Known rows, with every step that occurs:
k/n/r/u: -95,174,-43,83,18,-22,143,-52,35,47,-22,-57,-56,33,-77,330,12,158,-136,-153,176,40,13,-130,34,4,-79,148,-17,45,-160,-37,-34,-231,-257,64,-50,284,-71
t/k/n/a: -106,29,-29,0,17,-18,180,-35,42,52,-28,-327,-45,59,-246,361,34,17,-71,-39,97,133,-9,-156,29,-109,2,-216,-67,-104,-12,23,142,-241,75,-17,41,-208,60
f/u/r/n: -17,92,-20,103,21,415,-28,-57,48,30,-37,-67,192,177,-130,-122,55,15,-28,-146,-150,28,-69,-37,61,124,37,129,65,16,-6,44,-47,56,-49,89,-58,477,-152
t/k/n/a/x/h: -127,44,-30,-18,-11,13,105,-104,134,-34,7,-442,57,7,-367,380,61,-72,-180,-48,167,89,-51,-214,21,-212,50,-275,-5,-82,-91,25,259,-323,146,-22,2,-213,145
u/r/h: -21,-16,85,16,0,14,-62,6,-45,53,-17,266,83,5,80,-52,6,233,-61,-123,-17,7,-33,-83,6,-25,-27,168,-19,3,-29,0,51,108,-71,37,-102,107,-30
x/a/n/r/h: -57,29,-55,-32,-59,-197,-29,-27,-108,47,-29,202,-110,128,113,215,56,-24,-23,-85,4,31,-18,-148,-44,-76,43,76,-121,-53,35,-49,11,-136,-23,87,-100,41,-89
x/a/n/k: -22,14,-142,-81,-51,62,-34,-34,49,23,-30,-54,-54,185,-211,2,71,-150,99,-92,-95,29,-26,26,-42,-54,94,-220,-130,-122,122,-9,-82,-193,129,73,-33,133,11
n/a/x/h/r: -77,-10,32,18,-62,232,-86,-57,122,-80,5,-237,82,0,-193,6,75,-124,-143,-14,3,11,-55,-117,18,-148,29,-179,-34,-16,-11,22,198,-67,209,36,-50,-98,2
x/h/r: -15,-10,69,-4,-7,208,-68,18,77,-74,9,-12,57,-77,-61,-99,39,-16,-131,-36,-35,18,14,-4,51,-87,-88,-55,-44,22,-22,-14,39,-1,52,46,-50,47,-2
r/n: -15,66,-55,39,19,125,51,-75,37,-3,-7,-117,10,89,-39,30,22,-12,-47,-44,-70,3,-51,-5,3,83,67,22,54,-10,3,-9,-39,-69,-38,-2,50,246,-126
t/k/n: -56,41,-4,-30,49,-40,167,13,19,38,-7,-155,-11,-6,-177,256,4,106,-69,-69,123,117,14,-86,46,-103,-83,-128,-40,-54,-46,15,56,-198,-21,-9,37,-153,135
h/r/n/a: -67,29,-28,73,-21,283,26,-78,73,-2,-30,-239,12,128,-92,27,73,-88,-72,-36,-128,39,-64,-71,18,33,77,-106,-33,-50,67,11,62,-53,117,21,27,158,-201
h/f/u/r: -32,10,44,50,-41,351,-78,38,49,37,-48,2,219,66,-136,-112,37,-20,-12,-155,-142,58,5,-45,108,26,-52,87,-49,10,-34,42,51,103,-61,143,-197,307,-59
x/h/r/u: -43,37,74,54,-27,246,-72,17,81,-46,0,135,120,-73,-31,-82,37,130,-146,-131,50,-27,-7,-33,84,-52,-95,80,-46,85,-73,3,10,3,-66,79,-112,250,4
a/n/r/u: -83,126,-81,66,-26,-13,45,-36,-25,34,-30,108,-67,119,83,247,32,83,-48,-121,73,4,-5,-109,11,48,-11,168,-57,31,-77,-33,-97,-188,-157,86,-87,352,-144
n/a/x/h/r/u: -101,33,41,72,-72,271,-83,-54,124,-49,-5,-67,144,1,-140,16,71,35,-144,-103,78,-27,-64,-140,50,-108,8,-35,-36,47,-63,39,165,-63,73,72,-118,115,-7
f/u/r/h/x: -32,-29,100,-37,-78,-38,-99,9,0,61,-43,360,168,-24,21,-70,21,128,-114,-258,-97,21,-56,-68,85,-70,31,150,-32,-42,-20,-29,38,134,-112,64,-151,306,-81
f/h: -28,-43,28,-60,-74,-93,-34,15,33,30,-8,115,10,-46,24,20,12,-32,-35,-37,-95,69,39,-9,31,11,7,-52,-92,-43,10,-36,25,37,-33,25,-50,138,35
h/f/u: -70,-21,29,-8,-84,207,-36,64,46,18,-35,-85,129,5,-181,-40,18,-144,9,-91,-115,51,35,-17,95,4,-18,-18,-120,-4,-4,29,87,64,-14,125,-169,169,-14
x/h/r/n/a: -83,43,-16,60,-19,303,21,-100,129,-45,-17,-300,23,84,-154,76,85,-108,-152,-53,-105,44,-57,-87,31,-16,68,-133,-21,-49,17,-16,84,-127,111,23,16,215,-167
r/n/k/t: -69,66,-124,-106,8,189,29,-13,190,29,4,-150,70,79,-323,-39,40,127,3,-199,-70,-11,-88,100,-48,75,32,-234,-36,-73,29,-19,-41,-192,56,-3,120,467,-96
k/n/r/h/f: -135,55,23,-46,-56,-165,134,-4,27,58,-35,-50,-93,-59,-88,380,7,65,-181,-156,32,113,59,-153,38,-83,-61,38,-148,-57,-119,-79,131,-193,-200,82,-128,112,-82
t/k: -14,-22,15,-22,24,-19,47,40,-34,18,-1,22,53,-10,-32,94,6,91,-17,-21,73,51,-6,-43,34,-65,-55,-51,-18,-13,-12,22,55,-82,31,-12,33,-141,78
u/r: 27,34,15,49,33,179,-35,-19,8,20,-15,76,100,61,37,-83,20,101,-20,-70,-37,10,-24,-27,21,29,-36,110,59,10,-27,21,-26,38,-41,30,-48,151,-52
x/a/n/r: -20,79,-126,-2,-24,-65,-3,-61,-62,11,-28,-5,-110,208,63,217,76,-181,16,-33,-11,38,-15,-99,-31,-28,43,-2,-58,-46,42,-39,-74,-217,14,81,-46,76,-122
f/h/r/n/a/x: -94,0,-29,26,-108,201,-47,-111,113,-1,-22,-231,82,109,-165,40,91,-157,-85,-51,-128,57,-89,-137,7,-31,153,-191,-57,-68,64,28,205,-47,191,40,-24,110,-113
a/x/h/r: -39,-6,49,1,-37,228,-104,-21,100,-95,19,-98,109,-53,-156,-92,56,-70,-133,-33,11,-6,-35,-59,28,-139,-24,-106,-10,26,-33,19,138,-23,144,43,-59,-62,38
n/a/x/h/f/u: -141,-8,6,0,-127,242,-51,-35,151,-32,-28,-360,167,22,-373,126,67,-273,-99,-84,-61,53,-16,-134,81,-107,79,-171,-105,-51,-51,38,261,-86,122,120,-185,102,20
h/x/a: 58,-16,-17,-78,-70,-133,-89,-53,16,-1,-14,185,71,29,46,-5,54,-150,-4,-115,-38,-9,-64,-3,31,-119,82,-62,17,-59,78,-28,-13,-36,14,5,-39,48,11
h/f/u/r/n/k/t: -103,69,-92,-75,-33,465,-28,16,230,57,-33,-158,237,119,-446,-113,70,97,-7,-322,-177,37,-83,66,43,95,-12,-170,-95,-71,5,13,16,-113,12,116,-41,701,-144

Rows:
-49,85,-111,-62,30,311,-1,-35,198,41,-6,-96,141,119,-322,-96,57,205,-11,-252,-91,0,-111,79,-29,91,0,-155,1,-59,9,-9,-46,-157,33,16,81,579,-128
u/r/n/k/t
-68,28,34,34,-70,378,-108,-23,129,-21,-26,-139,285,38,-276,-56,64,-90,-104,-175,-73,38,-27,-103,101,-62,-11,13,-13,8,-93,51,158,7,12,139,-218,266,0
a/x/h/f/u/r
-108,0,-16,-37,-133,47,-73,38,-46,53,-61,83,36,126,-81,135,71,-181,2,-157,-122,75,19,-134,52,-62,23,29,-221,-47,47,-5,90,-54,-25,205,-254,193,-80
x/a/n/r/h/f/u
-43,-30,-87,-154,-110,-173,-62,-38,49,54,-42,188,-52,95,-149,52,67,-75,4,-214,-106,30,-56,-9,-17,-138,142,-181,-159,-169,115,-68,-50,-178,67,60,-73,204,-27
r/h/x/a/n/k
-95,59,-91,-98,-27,356,-56,-45,273,-48,22,-236,155,34,-457,-96,87,70,-102,-230,-42,-20,-115,42,-26,-43,27,-322,-43,-54,-4,-3,82,-215,175,27,78,406,-55
a/x/h/r/n/k/t
-29,0,-144,-213,-82,-34,-84,-1,143,34,-17,97,43,102,-230,-12,81,-37,73,-262,-98,0,-104,82,-29,-82,81,-343,-136,-153,130,-44,-70,-235,146,27,26,325,-22
h/x/a/n/k/t
-27,45,-99,-89,-120,-258,-38,-70,-1,36,-45,176,-88,129,103,266,88,-221,-65,-150,-115,94,-7,-96,18,-73,91,-52,-115,-119,47,-109,-56,-225,-67,78,-85,287,-136
f/h/x/a/n/r
-60,-33,-93,-233,-109,-135,-102,19,100,60,-18,242,31,69,-185,-9,69,66,34,-292,-86,-3,-108,37,-40,-118,80,-280,-184,-156,125,-56,-13,-189,116,38,-18,301,-11
r/h/x/a/n/k/t
-48,-11,86,22,-87,150,-98,56,46,26,-19,289,115,-58,62,-128,29,129,-71,-140,-57,27,12,-25,85,5,-90,71,-133,53,-3,-5,15,123,-85,98,-145,301,-10
f/h/r/u
-44,-21,97,27,-31,146,-99,44,-46,64,-32,247,163,45,-25,-121,15,170,-35,-150,-61,21,-31,-94,48,-6,-26,181,-52,16,-11,35,63,189,-51,105,-169,186,-19
f/u/r/h
-88,116,-50,7,61,-109,216,-25,4,41,-16,-198,-86,37,-148,434,22,86,-138,-88,166,133,37,-148,25,-75,-92,-32,-26,-41,-123,-45,35,-321,-135,13,43,-32,-10
t/k/n/r
-98,68,-71,32,-40,132,10,-170,160,-65,8,-409,70,75,-259,206,75,-158,-156,-29,26,3,-96,-150,-10,-75,163,-171,62,-50,-58,7,173,-227,139,-10,17,104,-53
r/n/a/x/h
-77,92,-27,67,-39,469,-50,-107,159,-30,-26,-252,272,115,-324,-15,82,-103,-149,-193,-122,36,-74,-104,94,14,66,29,43,0,-83,38,116,-81,-18,126,-149,498,-113
a/x/h/f/u/r/n
-93,48,-38,13,-2,-2,135,-67,70,40,-27,-350,-85,73,-217,290,28,-65,-52,-25,27,90,-8,-120,1,-55,44,-175,-53,-93,3,4,100,-183,50,-12,18,-83,-8
k/n/a
37,-51,1,-121,-133,-219,-124,-39,43,26,-21,272,86,-10,55,6,62,-178,-34,-143,-117,48,-33,-11,52,-115,88,-93,-63,-93,92,-63,4,-6,-3,29,-74,145,43
f/h/x/a
-77,33,21,-2,-20,-199,32,-5,-63,42,-12,145,-82,-9,95,211,2,128,-122,-76,64,23,15,-122,-32,-30,-19,155,-50,-3,-81,-62,55,-65,-134,39,-49,64,-106
n/r/h
-21,-68,83,-34,-76,109,-102,64,32,4,-13,161,47,-53,40,-140,35,-23,-59,-56,-152,78,39,4,53,-25,-65,-62,-140,-15,58,-25,44,124,37,64,-83,96,-12
f/h/r
-59,-34,80,-22,-58,60,-38,24,4,51,-33,185,101,-41,15,22,10,136,-99,-158,-81,48,10,-87,51,-42,-38,120,-94,-24,-46,-16,121,52,-109,83,-179,173,-62
u/r/h/f
-59,14,34,-69,-66,-354,18,-39,-13,46,-23,280,-61,-69,131,239,7,90,-191,-190,10,29,-17,-96,19,-94,39,116,-34,-63,-77,-120,26,-92,-186,5,-45,200,-149
n/r/h/x
-79,-59,65,-62,-87,-82,-7,42,-2,34,-21,122,20,-97,-11,87,-6,53,-82,-98,-48,41,27,-64,39,-61,-12,26,-140,-36,-22,-32,135,7,-69,64,-141,47,-21
r/h/f
-28,110,-95,7,-83,-125,-23,-76,-11,33,-43,241,-21,135,107,235,71,-28,-63,-210,39,-5,-54,-105,34,-46,49,127,-47,-14,-15,-58,-94,-225,-155,89,-115,383,-140
h/x/a/n/r/u
-72,-6,-42,23,-58,29,-21,-96,59,-6,-6,-269,37,94,-158,123,45,-141,-15,33,43,-9,-83,-132,-39,-80,146,-150,14,-42,11,51,205,-87,197,-9,-3,-186,-7
n/a/x
23,-53,32,-99,-98,-244,-111,-30,-25,28,-16,342,67,-16,99,6,44,-44,-49,-156,-24,-10,-70,-48,18,-157,85,3,-32,-69,78,-42,40,10,-9,16,-82,7,20
r/h/x/a
-48,77,-114,-22,10,157,84,-77,134,22,-16,-214,-16,96,-302,12,35,3,-53,-114,-93,21,-38,53,-19,59,88,-118,-10,-76,1,-35,-76,-172,-12,14,67,389,-121
r/n/k
-161,21,-16,-50,-68,52,123,-78,178,-28,-14,-468,70,-41,-403,432,61,-127,-201,-99,101,134,-3,-207,76,-221,23,-298,-85,-107,-111,8,306,-344,84,34,-80,-134,102
t/k/n/a/x/h/f
-46,25,54,29,-43,372,-75,16,109,-7,-34,-63,233,16,-200,-51,50,-44,-103,-172,-119,62,15,-53,123,-19,-65,54,-41,5,-80,17,67,35,-60,141,-214,368,-35
x/h/f/u/r
-54,42,54,57,-53,264,-106,-19,101,-62,11,62,165,-57,-94,-77,48,88,-143,-125,89,-46,-47,-86,60,-99,-41,39,-15,90,-85,31,101,-21,10,75,-121,157,33
a/x/h/r/u
-90,61,22,-75,-45,-375,115,-56,21,60,-30,150,-99,-75,8,356,6,98,-231,-228,58,80,-9,-130,29,-128,13,55,-52,-87,-101,-125,40,-187,-223,7,-44,177,-108
k/n/r/h/x
-101,98,-65,5,-28,469,21,-72,242,11,-43,-278,182,95,-465,-13,77,-47,-157,-265,-184,74,-22,-1,82,36,28,-81,-43,-76,-75,-26,-10,-173,-75,133,-109,714,-140
x/h/f/u/r/n/k
-85,13,-60,-130,-53,263,-47,32,217,33,-6,-24,97,31,-303,-151,69,110,-41,-244,-188,48,-56,99,-3,50,-19,-286,-150,-82,68,-46,-6,-100,84,50,53,541,-93
f/h/r/n/k/t
11,98,-45,87,51,282,12,-96,50,18,-20,-41,107,139,-16,-38,43,83,-59,-111,-98,16,-73,-33,23,101,34,126,103,3,-22,9,-64,-29,-80,20,8,399,-167
u/r/n
-38,3,-151,-165,-48,86,-79,26,110,32,-7,-15,30,147,-261,-48,77,-18,135,-173,-65,-3,-84,72,-62,-38,42,-324,-143,-113,136,1,-47,-210,192,47,27,228,16
x/a/n/k/t
-110,42,-54,22,-39,9,74,-108,91,10,-14,-413,-11,90,-295,258,48,-120,-48,-7,84,52,-68,-175,-24,-108,122,-220,-11,-75,-17,44,215,-185,153,-9,4,-209,37
k/n/a/x
-174,27,48,-33,-61,13,112,74,5,79,-50,-71,55,-9,-250,325,27,45,-147,-205,27,161,59,-183,108,-96,-102,4,-196,-49,-95,-11,178,-135,-137,151,-177,93,11
t/k/n/r/h/f/u
